Each row was made from one path, in order. Every step used is in the known rows, and no mark comes twice. Write each row's path.
Known rows:
tezo, fezetus, safo, febo: 0.00 2.03 -1.30 1.06 -0.55 1.31 -4.49 -3.36 4.42 0.98 -2.36 -2.44 -2.86 -0.67 2.06 0.29 1.44 -2.75 0.61 -1.85 1.00 0.12 -0.49
safo, febo, zibatog, fezetus, tezo: 0.51 1.66 -2.01 -1.91 -0.17 -1.05 -3.13 -2.05 1.65 -0.42 0.67 -4.02 -3.20 -1.87 0.91 0.59 1.44 0.21 -1.99 -1.72 2.54 0.15 1.42
banir, tezo: -0.69 2.69 -0.88 -1.37 0.14 1.09 -2.06 -2.15 2.88 -0.82 -2.24 -0.76 -2.21 -2.22 -0.01 -0.61 1.81 -0.21 -0.61 -2.26 -0.59 2.95 -1.62
safo, fezetus: 1.26 1.43 -0.94 -0.15 -0.16 1.07 -2.98 -2.41 1.74 -0.34 -2.29 -1.91 -1.73 -0.53 1.01 0.42 1.65 -0.74 -0.41 -0.43 -0.43 1.62 -0.76
zibatog, febo, nofar, beput: -0.93 1.57 -2.20 -1.75 0.37 1.13 -2.97 -1.71 1.26 -2.13 -2.05 -2.27 -2.25 -1.01 -0.66 1.70 3.03 -3.23 -1.62 -0.24 0.85 1.23 -2.11
febo, zibatog: 0.12 2.50 -1.84 -0.46 1.67 1.13 -3.07 -1.54 0.59 -1.17 -0.53 -1.47 -1.48 -1.53 -1.13 0.34 3.12 -0.46 -0.38 -0.87 0.23 1.07 -1.62
nofar, beput: 0.32 2.24 -2.23 -0.48 0.54 1.56 -2.62 -2.12 2.73 -0.61 -2.21 -1.32 -1.33 -0.89 -0.29 0.79 2.55 -2.28 -1.08 -1.27 0.13 1.59 -2.97
nofar, febo, tezo, fezetus, safo: 0.12 2.30 1.19 0.59 0.56 0.86 -5.64 -1.99 5.88 0.32 -0.52 -1.97 -2.26 -3.70 0.15 1.09 0.17 -3.75 -0.52 -0.28 2.53 -0.63 -1.15
tezo, fezetus, safo, febo, nofar, beput: -0.72 1.72 -1.92 -0.49 -1.69 0.72 -5.65 -4.12 4.79 -1.08 -3.62 -3.41 -2.56 0.37 1.67 1.82 1.63 -4.32 -1.06 -1.53 2.06 0.39 -0.79
tezo, febo: 0.91 2.44 -1.05 -0.37 1.01 0.78 -3.02 -2.48 2.80 -1.05 -1.87 -0.25 -0.88 -2.75 -0.82 -0.87 3.07 -2.26 -0.70 -0.37 1.32 1.32 -2.04
safo, fezetus, tezo, beput: 1.52 2.00 -1.13 0.08 0.41 0.77 -4.52 -2.84 3.73 -0.11 -1.35 -3.58 -2.90 -0.84 1.37 0.29 -0.22 -1.47 -1.67 -2.08 1.29 1.71 -0.86
fezetus, safo, febo, nofar, beput: 0.70 1.73 -1.86 -1.02 -2.42 -0.14 -3.99 -3.16 3.52 -2.00 -2.74 -4.01 -2.90 1.39 1.05 2.58 1.87 -3.24 -1.03 -0.69 2.32 0.40 -1.51
zibatog, fezetus: 0.53 2.09 -1.44 -1.43 0.56 0.55 -3.04 -1.84 1.67 -0.36 -0.65 -1.52 -2.56 -2.02 1.61 0.88 2.47 -1.83 -0.47 -0.85 0.01 1.49 -0.72
tezo, febo, nofar, beput: 0.34 2.16 -1.72 -1.97 -0.06 0.05 -4.36 -3.40 3.00 -3.12 -3.16 -1.09 -0.78 -1.58 -1.34 0.67 3.28 -3.93 -2.31 -0.07 2.51 1.66 -2.12
zibatog, fezetus, safo: 1.41 2.21 -1.49 -0.45 -0.02 0.57 -4.14 -1.35 2.67 0.05 -0.38 -2.92 -3.57 -1.04 2.17 2.20 2.33 -2.70 0.49 -0.45 1.29 0.22 -0.53
safo, fezetus, tezo, febo: 2.02 1.90 -0.65 -0.73 -0.23 -0.05 -3.78 -2.51 3.59 -0.19 -2.24 -2.77 -1.18 -2.57 -0.14 -0.69 1.13 -1.49 -1.94 -0.34 2.38 1.09 0.49
fezetus, tezo, febo: 0.99 3.22 -0.56 -1.09 0.74 0.12 -3.09 -1.54 3.51 -0.27 -1.31 -1.83 -0.88 -3.65 -1.02 -0.59 1.85 -2.00 -1.84 -1.22 2.19 1.12 -0.95
fezetus, tezo, beput: 0.68 3.45 -0.87 -0.38 1.45 0.95 -3.93 -1.82 3.63 -0.12 -0.43 -2.67 -2.72 -2.00 0.34 0.41 0.78 -1.89 -1.55 -2.76 1.09 1.79 -2.31
zibatog, febo, tezo, banir: 0.11 2.03 -1.13 -1.25 2.24 0.94 -3.15 -0.98 2.39 -0.64 0.61 -1.46 -0.74 -3.92 -1.23 -1.60 1.85 -1.40 -1.06 1.39 0.40 2.04 -1.70
nofar, febo, tezo: 0.39 2.21 1.44 -1.12 0.53 0.00 -2.62 -1.52 3.37 -1.00 0.20 -1.22 -1.51 -3.63 -1.17 0.47 0.75 -1.53 -1.39 0.15 1.79 0.50 -2.08
zibatog, fezetus, safo, febo, nofar: 0.76 1.75 -1.14 -1.89 -2.24 -1.28 -4.35 -2.83 2.48 -1.68 -1.09 -4.03 -4.00 0.19 2.93 2.70 1.80 -2.52 -0.40 -0.22 2.30 0.01 0.79
fezetus, tezo: 0.39 3.62 -0.58 -0.98 0.44 0.74 -2.35 -0.63 2.37 0.49 -0.99 -2.64 -1.52 -2.71 0.04 0.53 1.16 -0.82 -1.35 -2.01 0.25 1.27 -1.22
zibatog, febo, tezo: -0.84 1.60 -0.47 -0.49 1.33 1.23 -1.91 -0.92 2.06 -0.47 0.19 -2.07 -1.69 -3.01 -1.43 0.39 1.67 -1.66 -0.91 0.39 0.18 1.15 -0.75
fezetus, safo, febo: 1.18 2.23 -1.21 0.40 -1.25 0.46 -2.90 -2.27 3.11 -0.24 -1.28 -3.23 -3.03 0.28 1.49 0.96 1.76 -1.58 0.78 -1.02 1.24 0.05 -1.29

Write each row's path:
0.56 2.82 -0.65 -3.54 -0.31 -1.67 -4.74 -2.05 2.94 -1.83 -1.03 -2.77 -1.84 -3.92 0.45 0.95 2.09 -2.77 -2.86 -0.50 3.34 1.15 1.12 | zibatog, fezetus, tezo, febo, nofar
0.55 1.43 -2.61 -1.37 0.65 -0.84 -4.49 -3.29 2.82 -1.18 1.04 -4.27 -4.36 -1.25 1.07 0.39 0.97 -0.85 -2.12 -2.53 3.37 0.78 0.31 | safo, febo, zibatog, fezetus, tezo, beput
-0.26 1.79 -1.70 -2.32 -1.57 -0.04 -2.89 -3.51 2.33 -2.49 -2.94 -2.58 -1.75 0.33 0.43 1.22 2.11 -2.05 -1.94 -1.11 1.24 1.61 -1.72 | safo, febo, nofar, beput
0.72 2.03 -0.03 0.35 -1.58 -0.17 -2.96 -2.24 4.29 -0.60 -0.43 -3.91 -2.22 -0.59 0.42 1.19 0.45 -1.57 -0.03 -0.04 1.60 0.17 -0.21 | fezetus, safo, febo, tezo
1.09 1.70 -2.47 -0.20 0.70 0.43 -4.84 -1.42 1.56 -0.85 0.47 -3.32 -3.61 -0.95 0.89 2.28 3.04 -1.83 0.22 -0.09 2.13 -0.44 0.04 | febo, zibatog, fezetus, safo
-0.06 1.91 -1.83 -1.13 1.23 0.31 -3.54 -3.12 2.75 -2.28 -1.85 -0.38 -1.71 -3.27 -2.50 -1.52 3.07 -0.46 -1.34 -1.16 2.35 2.21 -0.90 | banir, tezo, febo, zibatog
0.72 2.03 -0.70 -0.92 1.53 0.53 -3.23 -1.53 1.29 -1.34 0.22 -0.90 -2.16 -2.69 -1.39 0.50 2.67 -0.84 -0.84 -0.60 2.15 0.08 -2.68 | nofar, febo, zibatog
-0.59 2.67 -0.05 1.12 0.48 1.46 -5.49 -2.23 5.19 0.46 -1.46 -2.52 -1.51 -2.59 0.15 1.04 0.53 -3.28 -0.30 -0.58 0.75 0.62 0.05 | febo, tezo, fezetus, safo
-0.06 2.86 -1.22 1.22 0.85 2.19 -5.31 -2.29 4.10 1.00 -2.28 -1.90 -2.28 -1.72 1.33 1.12 2.06 -3.49 0.65 -1.54 0.18 0.39 -1.20 | tezo, fezetus, safo
0.61 3.58 -0.13 -2.51 -0.06 -0.85 -4.20 -1.83 2.97 -1.84 -1.90 -2.42 -0.75 -3.55 -1.08 0.40 1.91 -2.38 -2.52 -0.77 2.65 1.30 -0.32 | fezetus, tezo, febo, nofar
0.83 1.10 -2.44 -2.03 -2.55 -0.95 -4.63 -3.34 3.41 -1.99 -1.99 -4.37 -3.85 0.99 2.40 3.05 1.99 -3.51 -1.17 -0.18 3.18 0.16 -0.09 | zibatog, fezetus, safo, febo, nofar, beput
1.27 2.23 -0.56 -0.72 -0.44 0.56 -3.21 -1.50 2.52 0.41 -1.68 -3.52 -1.78 -1.69 0.97 0.65 0.35 -0.29 -1.47 -1.13 0.45 1.07 0.14 | safo, fezetus, tezo
-1.07 1.69 -0.67 1.33 1.19 2.02 -4.96 -1.50 4.55 0.86 -0.67 -2.77 -2.38 -3.02 -0.14 1.02 1.03 -3.83 -0.06 0.07 0.96 0.01 0.21 | zibatog, febo, tezo, fezetus, safo
0.11 2.32 -1.07 -1.35 0.41 0.57 -2.63 -3.01 3.82 -1.51 -2.73 0.10 -1.61 -3.22 -1.03 -1.86 2.49 -1.30 -1.12 -1.41 1.30 2.73 -1.48 | banir, tezo, febo
-1.31 1.84 0.03 -0.29 -0.04 0.48 -3.57 -3.89 4.34 0.03 -1.80 -1.94 -0.98 -2.47 0.40 -0.63 0.41 -1.79 -1.41 -1.30 0.15 1.52 0.28 | safo, febo, tezo, fezetus
1.83 1.51 -1.70 -0.48 0.57 -0.30 -4.41 -2.51 2.50 -1.11 -1.29 -3.19 -1.14 -2.36 -1.33 -0.54 1.65 -0.76 -2.14 -0.06 3.32 0.48 0.83 | safo, fezetus, tezo, febo, zibatog
1.22 2.45 -1.24 -2.07 0.49 -0.66 -3.68 -1.85 3.42 -0.21 -0.46 -2.24 -2.04 -3.98 0.27 -0.17 2.06 -2.39 -2.10 -0.88 2.81 0.79 0.51 | zibatog, fezetus, tezo, febo
0.54 2.63 -0.57 -0.97 -1.95 -0.40 -3.79 -2.67 2.38 -1.84 -2.05 -3.86 -2.79 0.40 1.63 2.05 1.92 -2.08 0.09 -0.52 1.63 0.25 -0.75 | fezetus, safo, febo, nofar
0.82 2.82 -1.54 -0.86 1.48 -0.01 -3.94 -1.63 2.41 -1.12 -0.49 -2.33 -1.01 -3.49 -2.26 -0.58 2.41 -1.21 -2.03 -0.89 3.25 0.41 -0.48 | fezetus, tezo, febo, zibatog
1.40 2.31 -0.22 -2.21 -0.94 -1.11 -4.74 -2.80 2.78 -1.93 -2.73 -3.36 -1.15 -2.34 -0.07 0.46 1.12 -1.92 -2.69 0.04 2.91 1.39 1.05 | safo, fezetus, tezo, febo, nofar
0.72 1.80 0.81 -0.59 1.35 0.12 -4.02 -2.70 4.73 -1.58 0.69 -1.40 -2.73 -2.89 -0.78 0.35 0.09 -2.57 -1.66 -0.95 2.57 1.15 -3.24 | nofar, febo, tezo, beput
2.27 2.61 -1.24 -1.48 0.45 0.40 -4.37 -1.43 2.81 0.45 -1.28 -3.06 -0.86 -2.62 1.21 -1.39 0.62 -0.05 -1.74 -0.12 0.81 2.03 -0.79 | safo, fezetus, tezo, banir
1.66 1.51 -1.26 -1.41 -0.87 -1.20 -5.02 -2.49 4.53 -0.59 0.79 -3.90 -2.44 -1.94 1.95 -0.31 0.63 -1.67 -0.77 1.32 2.61 0.91 0.45 | zibatog, fezetus, safo, febo, tezo, banir
0.09 1.65 -0.41 -0.09 0.10 -0.17 -3.21 -4.12 4.34 -1.65 -0.31 -2.64 -2.32 -0.74 0.10 -0.38 0.11 -1.67 -1.32 -1.23 1.26 2.06 -1.47 | safo, febo, tezo, beput
-1.02 1.55 -2.15 0.22 -0.41 1.01 -4.92 -3.97 4.37 -0.34 -2.28 -2.62 -3.54 -1.19 0.53 -0.52 1.47 -0.95 -0.20 -2.52 1.93 1.00 0.47 | banir, tezo, fezetus, safo, febo, zibatog
-0.50 2.62 -0.40 -2.83 -0.48 -0.61 -3.61 -3.46 3.21 -3.21 -3.22 -0.41 -1.54 -3.03 -1.18 -0.66 2.61 -1.80 -1.87 -0.89 1.83 2.95 -0.87 | banir, tezo, febo, nofar
0.22 1.64 -1.93 -0.37 0.27 0.28 -2.27 -2.80 0.99 -1.44 -0.81 -2.20 -2.12 -0.52 -0.42 -0.17 2.56 0.30 -0.55 -1.14 0.96 0.89 -1.02 | safo, febo, zibatog
-1.87 2.62 -1.02 -0.83 0.85 1.88 -3.91 -3.19 4.03 0.19 -3.17 -0.09 -2.12 -3.39 0.54 -1.22 1.55 -1.48 -0.82 -2.99 -1.11 3.22 -0.84 | banir, tezo, fezetus
-0.98 1.85 -1.27 0.18 -1.19 1.22 -4.17 -3.89 5.50 0.49 -3.21 -2.22 -3.47 -1.24 1.78 -0.54 0.76 -1.68 0.17 -2.85 0.85 1.49 -0.02 | banir, tezo, fezetus, safo, febo
0.92 2.00 -1.88 -0.36 1.84 0.49 -3.77 -2.61 1.59 -1.96 -1.11 -0.73 -0.88 -2.56 -2.17 -0.70 3.67 -1.67 -0.87 0.07 2.34 0.91 -1.36 | tezo, febo, zibatog
0.92 1.43 -2.63 -0.96 0.22 -0.32 -5.36 -2.90 3.84 -2.07 -0.79 -2.15 -3.76 -2.50 -0.46 0.08 2.93 -1.93 -0.55 -0.35 4.08 0.65 0.83 | banir, tezo, febo, zibatog, fezetus, safo
0.39 0.99 -2.51 -1.56 0.18 -0.39 -3.05 -3.15 0.86 -1.37 -0.01 -2.60 -3.19 -0.93 1.00 0.43 2.68 -0.26 -1.01 -0.88 1.60 0.62 0.58 | safo, febo, zibatog, fezetus
0.98 1.73 -0.44 1.07 -0.57 -0.01 -4.42 -3.54 5.28 -1.32 -0.16 -3.89 -3.37 0.10 0.62 0.97 -0.23 -2.58 -0.25 -1.04 2.53 0.74 -1.29 | fezetus, safo, febo, tezo, beput
0.34 2.48 -1.88 -1.78 1.11 -0.35 -3.83 -1.03 1.24 -0.44 0.80 -3.31 -2.75 -2.94 0.17 1.15 1.94 -0.37 -1.89 -1.40 1.90 0.52 0.73 | febo, zibatog, fezetus, tezo
